In the rows, zero is written as 128.
Known rows, with every way that one mark hangs from another:
{q_537 q_185 q_496 q_833}: [131  94 116 128 154 120 114 121  66 101 175  56 124 146 135 121 116 123
 134 122  78 118 126 112 112 113 101 102  94 144 142 136  75 153 120 115
  91 211  94  84 108 170]
{q_537 q_645 q_742}: [137  96 123 119 116 122 113 146 130 132 125  58 123  85 137 120 155  90
 147  84 135 154 125 130  95 133 126 130  87 122 144 111 103 150 142 119
 139 187 120 150 136 159]
{q_833 q_537}: [160  88 139 132 113 142 125 106 114 141 101  39 132  79 111 103 149 128
 176 102  90 195 141 144 108 126 128 113 117 119 142 145  75 160 149  68
 144 201 143 132 121 166]
{q_532 q_259 q_537}: [124 114 156 132 137  88 110 118  71 126 130  95 152  68  99 108 156 100
 168 106 109 192 159 101  87 128 161 128  76 117 147 178  90 134 142 111
 129 192 141 139 106 199]
{q_433 {q_259 q_532}}: [165  83 137 133 123 118 119 118 137 133 145  81 166  76 138 114 171 115
 178 111  78 163 128 129  99 136 144 111  88 107 151 148  89 160  95  72
 142 207 145 150 100 133]
{q_535 q_983}: [151 105 117 134 131  89 120 130  81 125 115  79 168  91 100 101 167 129
 187 105 106 170 156 129  93 144 112 114  95 103 148 161 114 164 117 107
 142 190 150 162 137 151]
{q_833 {q_537 q_185 q_532}}: [170 110 117 138 133 141 134 109 104 151 126  60 130 102 128 111 134 138
 159  85  79 166 132 133 110 125 133 107 115 140 124 158  70 161 125  88
 118 177 120 107 107 157]
{q_496 {q_736 q_257}}: [156 103 134 135 122 112 114 101  95 106 110  29 168  69 118 107 154 107
 166 115 112 158 167 105  89 150 140 111 126 136 146 104  93 193 130  96
 173 186 154 152 134 154]
{q_833 {q_537 q_185 {q_532 q_259} q_645}}: [158 124 112 136 124 155 130 135 108 160 142  76 126 105 124 107 139 123
 168  70 101 176 111 113 110 106 136 130 109 132 122 151  56 149 130 102
 115 168 107 109  96 172]
{q_532 {q_259 q_433} {q_537 q_185 q_645 q_833}}: [105 118 121 119 127 126 107 122  72 118 160 114 155 101 103 129 140  77
 167 115  93 184 159  76  97  98 155 136  90 113 127 147  69 125 131 137
  82 193 108 128 107 214]
{q_185 {q_537 q_645}}: [152  91 133 110 119 141 126 108  95 136 124  38 143  75 115 117 162 120
 180  86 116 194 139 103 109 133 113 129 115 104 151 121  86 166 152 101
 127 175 139 125 124 160]
{q_537 q_185 q_496 q_532 q_645 q_742 q_833}: [129 132  97 124 158 131 123 170  82 129 194  90  98 155 178 142 100 104
 107  58 111  88  97  98 114 117 120 126  73 162 125 113  88 145  97 158
  66 175  59  66 111 163]
{q_117 {q_257 q_736}}: [153  84 137 160 133 129  84 114  83 103 134  36 153  65 125  87 152 124
 154 151  92 187 123 120  91 150 114 104  58 150 164 136  89 159 124 102
 177 196 145 146 112 170]
{q_535 q_170 {q_983 {q_645 {q_537 q_185}}}}: [147 105  94 137 129  92 109 119  85 129 117  96 144 115  82 117 184 151
 195 117  85 184 132 128  77 168  92 108  88  87 112 152 103 172 142  81
 148 177 144 162 153 147]
{q_833 {q_537 q_185 q_532 q_645 q_742}}: [161 118 111 132 125 153 137 135 120 158 131  68 112 108 142 122 129 113
 150  64 105 158 117 128 111 120 137 123 108 140 121 134  79 152 130 104
 111 168 101 107 113 157]
{q_537 q_532}: [161 108 122 132 145  97 117 119  99 141 130  66 145  76 144 106 155 140
 149  81  93 146 138 129  92 150 134 110  92 140 137 156  93 167 107 116
 136 176 138 131 125 150]
{q_537 q_496 q_645 q_742 q_833}: [115 103 129 115 127 133 110 164  94 116 160  59 103 120 153 131 122  89
 131  83 126 130 110 112 113 118 113 134  76 134 150  96  93 144 130 130
 103 208  92 103 131 176]
{q_532 {q_537 q_496 q_645}}: [121 120 140 132 130 112 110 118  46 133 155  69 123  83 124 104 136 102
 159  87 124 150 120  95 103 135 119 130  88 118 147 143 100 135 126 129
 117 210 137 122 134 175]
{q_259 q_433 {q_532 q_537}}: [131  88 120 131 103 129 103  77 116 143 117 104 163  72 141 131 166 113
 167 131  52 178 195 114  82 157 181 103 101 107 124 142 120 161 112 101
 108 228 173 163 132 153]
{q_537 q_185 q_645 q_742}: [140  99  99 122 130 126 121 140 125 127 147  68 120 119 136 130 139  89
 136  91 124 131 121 124  96 120 120 120  94 135 129 118  97 148 138 125
 116 179  96 132 120 154]
{q_185 {q_537 q_496 q_645 q_833}}: [137  97 138 106 127 149 122 120  71 124 148  39 130 100 127 122 139 118
 168  85 110 176 129  89 121 123 104 133 107 112 155 109  79 162 145 109
 101 191 120  92 121 172]
{q_645 {q_537 q_496 q_833}}: [132  92 132 136 139 129 100 120  86 108 146  60 112  94 121 105 148 133
 151 137  78 192 117 125  99 117 100  95  93 135 142 135 101 164 147 106
 142 237 132 125 119 176]
{q_645 q_537}: [148  87 127 139 131 121 103 108 110 121 122  59 126  69 110  99 169 134
 163 137  84 209 127 138  85 126 109  91 101 128 136 147 107 168 154  96
 167 223 152 158 122 164]
{q_535 q_170 {q_983 q_645}}: [147 101 106 130 124  82 110 122  84 133 108  87 155 107  86 117 186 145
 199 104  95 171 143 129  81 179 101 120  85  80 123 149  99 170 135  79
 148 169 151 164 160 146]
{q_532 q_259}: [141  91 143 134 133 100 106 137 113 128 122  71 153  77 111 104 168 119
 166 113 105 190 151 122  89 127 145 122  82 120 147 162  81 150 148  97
 150 191 137 151 101 184]
{q_736 {q_257 q_117} q_496}: [126  83 170 109 121 111 113  92  72 106 107  36 150  81 134  85 167 101
 164 115  96 135 145 141 112 131 137  95  95 135 156 136  79 197 121 128
 110 182 135 134 129 136]
{q_983 {q_535 q_170} {q_645 q_537}}: [171  74  78 125 123 106  92 106 122 128 132  68 122 113  80  97 180 141
 183 120  76 212 122 154  78 184 108  79 103 129 125 128  80 162 166  77
 153 224 138 156 152 170]
{q_185 q_537}: [161  83 143 115 132 124 127  94  96 131 109  36 150  73 114 119 161 132
 174 102  97 195 163 115 106 145 122 113 112 112 152 136  94 172 154  89
 129 180 148 122 122 159]
{q_185 {q_537 {q_496 q_736} q_742}}: [160 101 153 126 147 125 134 119  92 135 113  30 127  91 143 136 134 130
 139  91 109 169 167  99 108 159 128 110 104 126 149 108 117 168 160 101
 132 187 143 108 125 160]
{q_983 q_645}: [150  70 112 117 131 103  97 114 109 129 117  45 154  96 109  98 172 122
 179 117  83 149 138 146  86 166 114 105  88 126 136 127  59 158 148  82
 138 208 142 155 139 151]
{q_537 q_185 q_532 q_742 q_833}: [148 110 101 115 161 103 128 131 106 111 151  90 133 132 155 146 120 108
 115  85  82 115 145 128  99 128 143 103  84 165 123 139  90 163 103 130
  83 162  80  89 108 160]
{q_833 {q_537 q_496 q_645}}: [147 104 136 138 110 163 121 131  96 154 132  39 108  94 127  99 137 124
 172  84 110 177 108 122 119 118 111 130 110 117 143 128  73 149 146  89
 133 208 129 116 123 169]
{q_117 q_257}: [158  89 136 151 137 123  98 120  86 110 130  29 154  64 117 108 152 126
 162 140  89 182 145 132  97 146 125 108  76 142 172 150  77 155 114  85
 149 190 151 135 120 163]
{q_185 {q_537 q_742 q_833}}: [150  81 144  99 134 125 131 106 104 113 109  45 143  88 122 143 146 111
 156  99  99 189 172 118 110 136 132 116 103 121 152 118  98 170 154  93
 107 177 124 106 122 169]
{q_833 {q_537 q_185 q_496 q_532 q_645 q_742}}: [156 125 118 143 135 157 135 148 104 164 146  65  94 122 157 123 115 123
 138  62 106 141 107 121 121 125 130 121  98 145 123 130  85 147 126 112
 103 181  96  89 111 158]
{q_645 {q_537 {q_532 q_259}}}: [153 109 126 145 145 115 105 128 108 136 132  88 127  69 124 100 167 141
 155 113  84 207 124 125  84 128 131 100  87 139 128 164 103 166 140 112
 158 201 139 146 107 171]
{q_170 {q_535 {q_983 {q_645 {q_537 q_185}}}}}: [136  91 119 116 161 107 119 113  80 135 145  80 152 110 109  94 153 139
 180 127  82 170 166 119  71 166 110  80 137 109 142 134 104 160 134  95
 133 211 121 153 126 158]
{q_983 q_535 q_645}: [176  68  80 114 126  98  96 114 118 128 134  54 149 116  92  87 165 121
 183 107  86 173 141 156  90 181 121  85 104 141 145 127  63 150 146  88
 132 228 132 151 147 167]
{q_496 {q_736 {q_257 q_117}}}: [147  92 141 125 128 119 116 100  90 112 100  25 171  70 115 106 154 100
 165 114 108 147 161 105  91 149 141 117 116 134 139 112  81 188 126 107
 158 182 153 156 129 160]

Rows:
[151 109 126 140 144 104 109 133 114 149 128  89 153  73 147 113 160 135
 152  91  82 168 161 115  92 144 160 117  84 134 130 160  88 156 114 124
 130 178 137 142 114 169] : {q_537 {q_532 {q_259 q_433}}}
[142 116 104 120 160 106 120 133  88 113 169 100 153 127 130 125 132 122
 140  94  77 141 134 105  97 108 142 114  86 153 126 162  60 157 105 126
  89 164  86  94  84 180] : {q_537 q_185 {q_532 q_259} q_833}
[119 111 149 123 139 101 112 104  38 110 150  70 132  93 120 113 127 105
 152 107  97 151 143 104 104 131 126 117  86 126 151 150  94 142 122 118
 103 215 130 105 131 186] : {q_532 {q_537 q_496 q_833}}
[115 129 141 118 134 115 120 130  50 113 154  69 123  98 130 127 114  81
 136  85 127 141 133  84 101 126 129 133  90 128 144 111 101 138 128 133
 112 204 122 111 137 191] : {q_532 {q_537 {q_496 q_736} q_645 q_742 q_833}}
[156 121 108 153 172 107 120 131  69 145 174  73 117 131 168 113 119 154
 123  85  83  97 117 110 106 147 119  99  85 160 127 159  94 155  98 136
 102 186 106  87 106 145] : {q_537 q_185 q_496 q_532}
[150 108 124  99 129 141 130 114  81 131 142  56 147  86 128 124 147 121
 169  65 106 180 133  91 112 124 121 134 110 119 144 120  73 171 127 116
 100 161 119  97 120 165] : {q_185 {q_537 q_532 q_645 q_833}}
[112 122 126 118 141 115 119 125  51 112 170  85 114 123 131 132 111  81
 135  92 116 128 126  95 107 118 126 125  82 135 138 132  97 131 123 139
  79 200  94  93 124 184] : {q_532 {q_537 q_185 q_496 q_645 q_742 q_833}}
[131 122 144 132 167  99 115 174  92 128 154  94 112 118 172 138 117 119
 112  73  99 129 139 112 108 138 157 122  53 159 140 140  99 146 111 136
  95 184  90  82 106 183] : {q_537 q_496 {q_532 q_259} q_742 q_833}
[135 108 133 126 146  91 122 100  77 119 130  82 134  96 120 129 134  94
 140 106 103 146 159 121  92 141 143 105  88 135 136 158 112 141 133 117
 108 190 123 125 125 169] : {q_532 {q_537 q_185 q_742}}
[144  89 148 112 139 132 124 107  70 118 134  37 136  98 126 127 138 131
 162 101  93 179 153 101 119 134 112 116 105 119 157 124  87 167 146  98
 105 194 129  90 119 171] : {q_185 {q_537 q_496 q_833}}
[150 134 104 134 172 117 128 132  53 115 184  65 132 145 158 126  98 138
 112  88  78  95 124  80 105 126 115 103 101 164 123 125  74 165  96 136
 101 186  99  74 104 169] : {q_537 q_185 {q_496 q_736} q_532 q_833}
[144 119 135 157 159 110 106 151  89 158 148  84 128  93 172 114 140 148
 136  86  84 144 147 105 106 152 150 116  71 142 134 155  97 148 109 135
 120 197 130 116 113 170] : {q_537 q_496 {q_532 {q_259 q_433}}}
[131 122 111 139 171 120 113 147  73 128 183 100 131 144 163 132 113 134
 124  99  63 122 139  91 113 119 141 111  79 156 122 151  72 148  98 144
  71 188  85  77  93 182] : {q_537 q_185 q_496 {q_532 {q_259 q_433}} q_833}
[119 126 133 127 138 104 117 140  84 129 150 110 134  99 110 126 139  76
 151  91 129 170 141  92  89 116 160 135  73 126 133 159  94 123 143 132
 104 176 105 128 100 198] : {q_532 q_259 {q_537 q_185 q_645 q_742}}
[121 107 149 135 133 102 104 112  84 133 121 100 158  63 111 119 157 101
 169 121  88 200 187  98  90 133 172 124  84 111 137 166  94 131 140 120
 119 201 150 153 119 202] : {q_532 {q_259 q_433} q_537}
[114 129 163 128 151  94 117 143  59 113 144  91 134  97 121 132 121  88
 134 100 115 166 162  80  94 127 163 129  69 134 145 142  98 131 142 124
 115 201 121 110 107 214] : {q_532 q_259 {q_537 {q_496 q_736} q_742 q_833}}
[146 103 103 136 124  90 107 121  86 132 109  93 145 103  82 115 189 151
 199 115  88 193 134 130  76 172  95 112  86  83 118 150 108 173 143  78
 156 181 153 168 158 148] : {q_535 q_170 {q_983 {q_645 q_537}}}
[141 130 123 140 146 120 116 174  98 159 159  74  94 106 187 122 127 118
 118  47 132 110 103 111 108 150 130 131  67 148 135 120 113 145 109 150
 114 182 105 106 130 150] : {q_537 q_496 q_532 q_645 q_742}
[149  89 114 140 146 120 111 115 124 118 127  72 115  97 123 120 153 122
 138 136  83 187 131 142  85 126 119  82  96 143 126 143 120 163 157 106
 146 212 123 144 114 159] : {q_645 {q_537 q_185 q_742}}
[139 105 116 138 156 130 115 128  94 103 150  64 107 123 132 128 123 120
 121 136  81 168 127 112  92 117 108  84  99 152 126 117 111 164 152 114
 137 225 115 116 111 175] : {q_645 {q_537 q_185 {q_496 q_736} q_742 q_833}}
[141 105  94 131 127  94 109 120  80 121 121  98 146 121  78 121 180 145
 195 120  81 184 131 126  79 161  92 111  89  88 114 147  97 173 138  81
 140 178 137 154 150 153] : {q_535 q_170 {q_983 {q_645 {q_537 q_185 q_833}}}}
[144  95 125 146 163 107 120 139 101 127 147  61 102 136 160 134 118 120
 111 110  98 109 140 130 106 146 123  95  78 154 136 136 119 148 135 119
 110 202 101 104 114 151] : {q_537 q_185 q_496 q_742}
[135  88 128 112 155 100 119 116  80 137 135  73 160  99 112  94 155 135
 183 117  91 163 174 121  72 174 117  89 134 103 151 131 101 159 127  93
 135 207 129 156 133 158] : {q_170 {q_535 {q_983 q_645}}}
[141 116 109 119 165 100 125 151 111 114 154 107 137 133 149 147 123 103
 116  85  87 132 148 118  96 119 161 111  72 164 122 150  83 152 110 131
  84 157  74  90  91 178] : {q_537 q_185 {q_532 q_259} q_742 q_833}
[168 100 141 118 147 117 135 114 108 144 109  57 137  78 147 136 149 131
 148  71 102 176 167 117 107 159 144 113  97 133 144 135 112 171 139 107
 117 158 132 108 123 151] : {q_185 {q_537 q_532 q_742}}
[116 102 123 117 121 139 104 146  71 114 174  51 119 114 135 109 132 105
 154  92 117 138  97 100 114 107  94 138  91 122 152 107  70 148 123 126
 109 214 106 106 127 178] : {q_537 q_496 q_645 q_833}
[162 111 143 138 131 131 132 138 128 158 103  72 123  82 137 122 141 124
 152  73  97 187 146 139 107 134 163 120  91 138 132 152  87 154 139  88
 130 174 122 119 109 171] : {q_833 {q_537 {q_532 q_259} q_742}}
[141 103 101 128 123  93 107 121  81 124 114  94 147 109  79 118 186 145
 199 117  85 192 134 129  79 164  94 114  87  85 118 145 101 173 140  79
 147 181 147 161 157 154] : {q_535 q_170 {q_983 {q_645 {q_537 q_833}}}}
[148 106 123 140 123 162 131 140 109 151 137  52  95 122 140 122 121 112
 147  84 109 155 112 126 120 117 121 120 104 133 131 123  85 143 147  99
 112 198 102 102 115 163] : {q_833 {q_537 q_185 q_496 q_645 q_742}}
[161 105 145 144 125 148 129 119  92 147 116  27 121  91 126 105 130 137
 159  99  94 175 136 118 112 132 119 112 119 126 140 126  81 159 149  77
 151 212 147 119 120 171] : {q_833 {q_537 {q_496 q_736}}}
[122 100 106 138 109 144 104  92 100 151 150 109 143 100 152 133 149 111
 159 122  61 154 169  96  90 147 167 110 101 111 118 133 115 152 106 118
  87 229 150 143 124 153] : {q_259 q_433 {q_532 {q_537 q_185 q_496 q_645}}}
[155 121 115 152 179 101 125 149  93 146 159  82 101 136 187 136 109 136
  98  76  94  91 131 122 106 157 137  97  70 170 124 147 118 151 106 140
  97 179  93  85 112 142] : {q_537 q_185 q_496 q_532 q_742}
[149 120 114 124 132 115 119 156 123 151 137  78 122  85 163 123 147 106
 135  51 130 135 117 122  95 143 140 131  80 141 132 123 104 154 112 138
 126 164 112 132 133 151] : {q_537 q_532 q_645 q_742}
[156 114 132 116 133 134 128 127  93 151 136  66 145  75 130 118 158 128
 173  61 117 191 135  89 107 133 135 138 101 116 142 136  80 162 138 117
 116 154 128 113 109 167] : {q_185 {q_537 {q_532 q_259} q_645}}
[112 117 143 129 124 113 106 137 101 141 126 109 142  70 123 133 153  77
 159 100 114 193 173  93  92 127 175 139  75 112 133 142 103 122 145 135
 111 194 131 154 124 204] : {q_532 {q_259 q_433} {q_537 q_645 q_742}}
[154  89 154 126 147 124 129 119  95 137 115  39 120  92 145 135 140 129
 146  92 107 173 163 114 115 158 127 110  93 126 154 125 116 163 156 101
 117 188 133 103 124 156] : {q_185 {q_537 q_496 q_742}}
[160 102 143 122 148 121 130 123 117 149 107  71 144  75 148 143 153 129
 150  79  94 192 183 108 105 156 161 117  91 128 137 138 108 163 143 112
 111 159 131 116 116 165] : {q_185 {q_537 {q_532 {q_259 q_433}} q_742}}
[127 118 139 135 162 109 110 170 102 133 148  97 118 115 182 147 119 118
 112  83  84 136 160 109 110 141 165 120  56 155 134 131 102 145 109 142
  88 191  96  93 114 185] : {q_537 q_496 {q_532 {q_259 q_433}} q_742 q_833}
[ 97 123 145 127 128 126 100 139  59 127 160 104 138  91 123 124 136  88
 164 105 101 182 153  73 106 111 153 144  78 110 139 139  80 121 131 141
  90 212 120 123 118 217] : {q_532 {q_259 q_433} {q_537 q_496 q_645 q_833}}
[135 104 141 124 148 112 120 145  89 103 136  42 121 117 151 137 111 107
 112 105 104 127 151 106 102 137 124 111  88 145 147  95 104 159 136 114
 131 212 120 109 129 180] : {q_537 {q_496 q_736} q_742 q_833}
[135  89 126 113 156 105 116 116  82 136 136  77 153  97 109  92 156 139
 183 124  85 178 168 121  71 169 114  85 135 106 147 131 107 162 134  93
 141 214 130 159 132 160] : {q_170 {q_535 {q_983 {q_645 q_537}}}}
[171  75  81 130 137 114  90 122 108 131 148  61 122 123  98  83 160 135
 176 120  80 192 119 152  91 175 108  72 100 149 138 126  78 151 158  94
 136 252 131 145 142 171] : {q_983 q_535 {q_645 {q_537 q_496}}}
[123 130 146 134 130 111 116 125  57 128 141  67 121  85 137 122 126  82
 146  83 138 140 140  89  99 148 142 130  91 132 145 115 117 148 128 132
 124 199 130 122 141 173] : {q_532 {q_537 {q_496 {q_736 q_257}} q_645 q_742}}
[130 129  95 112 147 123 123 170 111 123 175 112 129 135 148 143 124  87
 126  63 114 130 114  99 100 100 149 135  74 153 120 128  71 145 110 148
  79 151  59  94  94 182] : {q_537 q_185 {q_532 q_259} q_645 q_742 q_833}
